Each row comes from the steps of one walk. Every step used is in the known rows, and no mark comes twice. Write the walk behind each row, first mark first.
In the rows, 128 means zero.
Known rows
laseb > timut > mula: [114 132 134 139 107 192 227 140 103 132 137 141 140 163 101 150 150 138
 128 191 113  40 101]
nipu > gokes > zifupa > tapav: [106 142 114  33  81 148  96 144 152 131  98  73  98 139 147  79 111 105
 104 152 160 120 172]
timut > mula > gokes > nipu: [ 97 170 139 112 129 124 121 130 166 149 137 149 181 188 119 124 135 122
 102 144 114 119 167]
laseb > timut > nipu > gokes > zifupa: [119 141 128 100 131 197 145 139 121 143 123 146  99 167  80 130 147 131
 132 187 158  65 116]
laseb > timut > nipu > gokes: [124 138 126 100 131 216 148 143 119 137 132 152 110 169  80 135 152 136
 137 193 141  58  89]
timut > mula: [109 140 131 150  92 148 195 133 125 142 129 127 173 159 115 124 136 125
 113 149 111  74 131]
timut > mula > gokes > zifupa > tapav: [105 157 132 138 108 109 140 127 142 168 101 112 176 170 138  92 130 108
  92 157 132 136 182]
mula > gokes: [112 143 109 146 118 161 109 131 146 149 119 111 167 170 142  96 144 117
 105 202 125 154 116]
tapav > zifupa > gokes > nipu: [106 123  79  75  84 116  99 137 163 127 117  98 168 132 168  77 119  91
 123 162 155  96  55]
nipu > gokes: [111 140 110  64  92 193 112 149 160 116 132  94 128 152 124 102 127 130
 119 152 126 101 137]
gokes > zifupa > tapav: [104 125 119  97  74 110 140 129 109 149  78  81  95 126 160  79 112  84
  99 183 175 117 129]
tapav > zifupa: [115 115  84 115  75 122 170 142 115 144 102  77 138 131 152  65 128  94
 113 222 142 105  67]
kedi > gokes > nipu > timut: [ 62 166 143  91 109 112  76 141 209 115 144 146 103 163 137 134 101 136
 126 103 134  98 149]
mula > timut > nipu: [105 129 154 170 109 179 152 124 110 170 119 143 132 152 102 122 167 107
 105 159 159  96 121]
zifupa > gokes: [116 116  94 146  86 188 114 129 154 118 128 107 190 133 158 111 131 118
 132 134 140  83  55]
mula > timut > nipu > gokes: [104 141 152 125 111 198 119 134 135 161 127 133 131 157  98 117 164 116
 107 133 154  99 155]
mula > timut > nipu > gokes > zifupa: [100 145 156 122 109 176 116 130 139 168 116 128 118 156  96 113 158 112
 101 129 173 106 180]
gokes > kedi: [117 137  99 134 105 101 127 135 123 104 126 107 141 160 148  94 124 122
 133 219 126 112 107]
nipu > timut > mula: [101 140 123 153  87 103 158 139 191 148 154 124 156 152 109 131 124 141
 110  89 111  51 168]
laseb > timut > mula > gokes: [114 145 133 148 125 190 194 138 118 142 137 143 161 180 107 142 156 141
 121 197 109  79 121]
timut > nipu: [122 133 121 157 122 156 135 125 112 161 114 150 137 157  95 109 143 109
 123 184 150  90  75]
kedi > gokes > mula: [ 66 150 133 120 125 126 124 127 182 109 128 130 112 159 161 126 121 130
 119 142 128 129 153]
tapav > zifupa > gokes > mula > timut: [ 97 111  89 112  90 112 124 128 173 132 119  86 169 125 183  81 142  93
 108 144 155 107 103]

Which walk is each row?
[110 155 128 159 117 144 153 131 147 156 129 131 201 180 122 112 143 128
 104 158 105 122 156]  timut > mula > gokes
[105 160 114 162 114  71 105 138 208 145 156 127 181 177 121 114 126 147
 111 112 104  97 194]  nipu > timut > mula > gokes > kedi
[ 92 163 122  90 131 102  50 135 209 144 148 138 139 177 131 115 126 120
 101 138 135 134 158]  mula > gokes > nipu > timut
[119 108  68 123  73 140 130 137 143 132 108  77 184 125 171  65 127  96
 125 176 146  97  42]  tapav > zifupa > gokes
[101 134  86  87  82  85 100 140 201 137 135 109 183 139 154  89 114 105
 120 105 141  70  99]  tapav > zifupa > gokes > nipu > timut > mula
[ 84 159 141  76 105  82 107 138 205 134 161 153 124 162 109 143 112 126
 109  85 130  57 171]  gokes > nipu > timut > mula
[122 117  57 124  83 100 109 138 147 116 110  77 190 136 181  55 122 102
 136 195 141 108  55]  tapav > zifupa > gokes > kedi
[103 161 129 159 115 123 152 126 149 167 115 122 184 179 121 108 137 122
  97 151 126 131 188]  timut > mula > gokes > zifupa
[ 57 148 156 134 120 140 131 126 179 118 130 131 109 157 161 133 138 128
 109 126 135 131 179]  kedi > gokes > mula > timut
[122 147 118 101 125 178  97 137 147 150 123 141 133 166  88 105 139 122
 124 153 145  94 115]  timut > nipu > gokes
[106 145 114 116 108 116  92 127 135 163  84  91 135 156 163  70 127  92
  91 197 161 171 148]  mula > gokes > zifupa > tapav
[102 152 119 163 106 102 123 138 207 160 154 128 177 169 114 121 130 142
 102  98 108  90 184]  nipu > timut > mula > gokes
[118 147 124  75 115 144  83 133 140 161  95 123 111 155 105  84 125 102
 113 151 172 109 143]  timut > nipu > gokes > zifupa > tapav
[ 95 145 115  97  98 120  71 132 222 121 160 144 184 149 140 137 115 127
 126  50 136  53 122]  zifupa > gokes > nipu > timut > mula
[116 152 121  98 124 156  93 132 148 159 111 133 121 164  87  99 132 115
 117 145 168 106 150]  timut > nipu > gokes > zifupa
[ 97 157 123 160 105  83 123 134 210 166 143 123 164 167 114 116 125 137
  97  91 126  98 211]  nipu > timut > mula > gokes > zifupa
[114 140 126  82 149 185 138 136 141 131 141 159  99 171  88 142 154 134
 130 179 143  65 119]  laseb > timut > nipu > gokes > mula
[126 155 109 100 135 135  75 137 150 132 126 141 140 177  98  94 133 127
 134 170 139 104 130]  timut > nipu > gokes > kedi
[103 117  91 121 107 110 111 123 168 150 115 108 172 133 163  80 147  90
 110 142 163 103  96]  tapav > zifupa > gokes > mula > timut > nipu
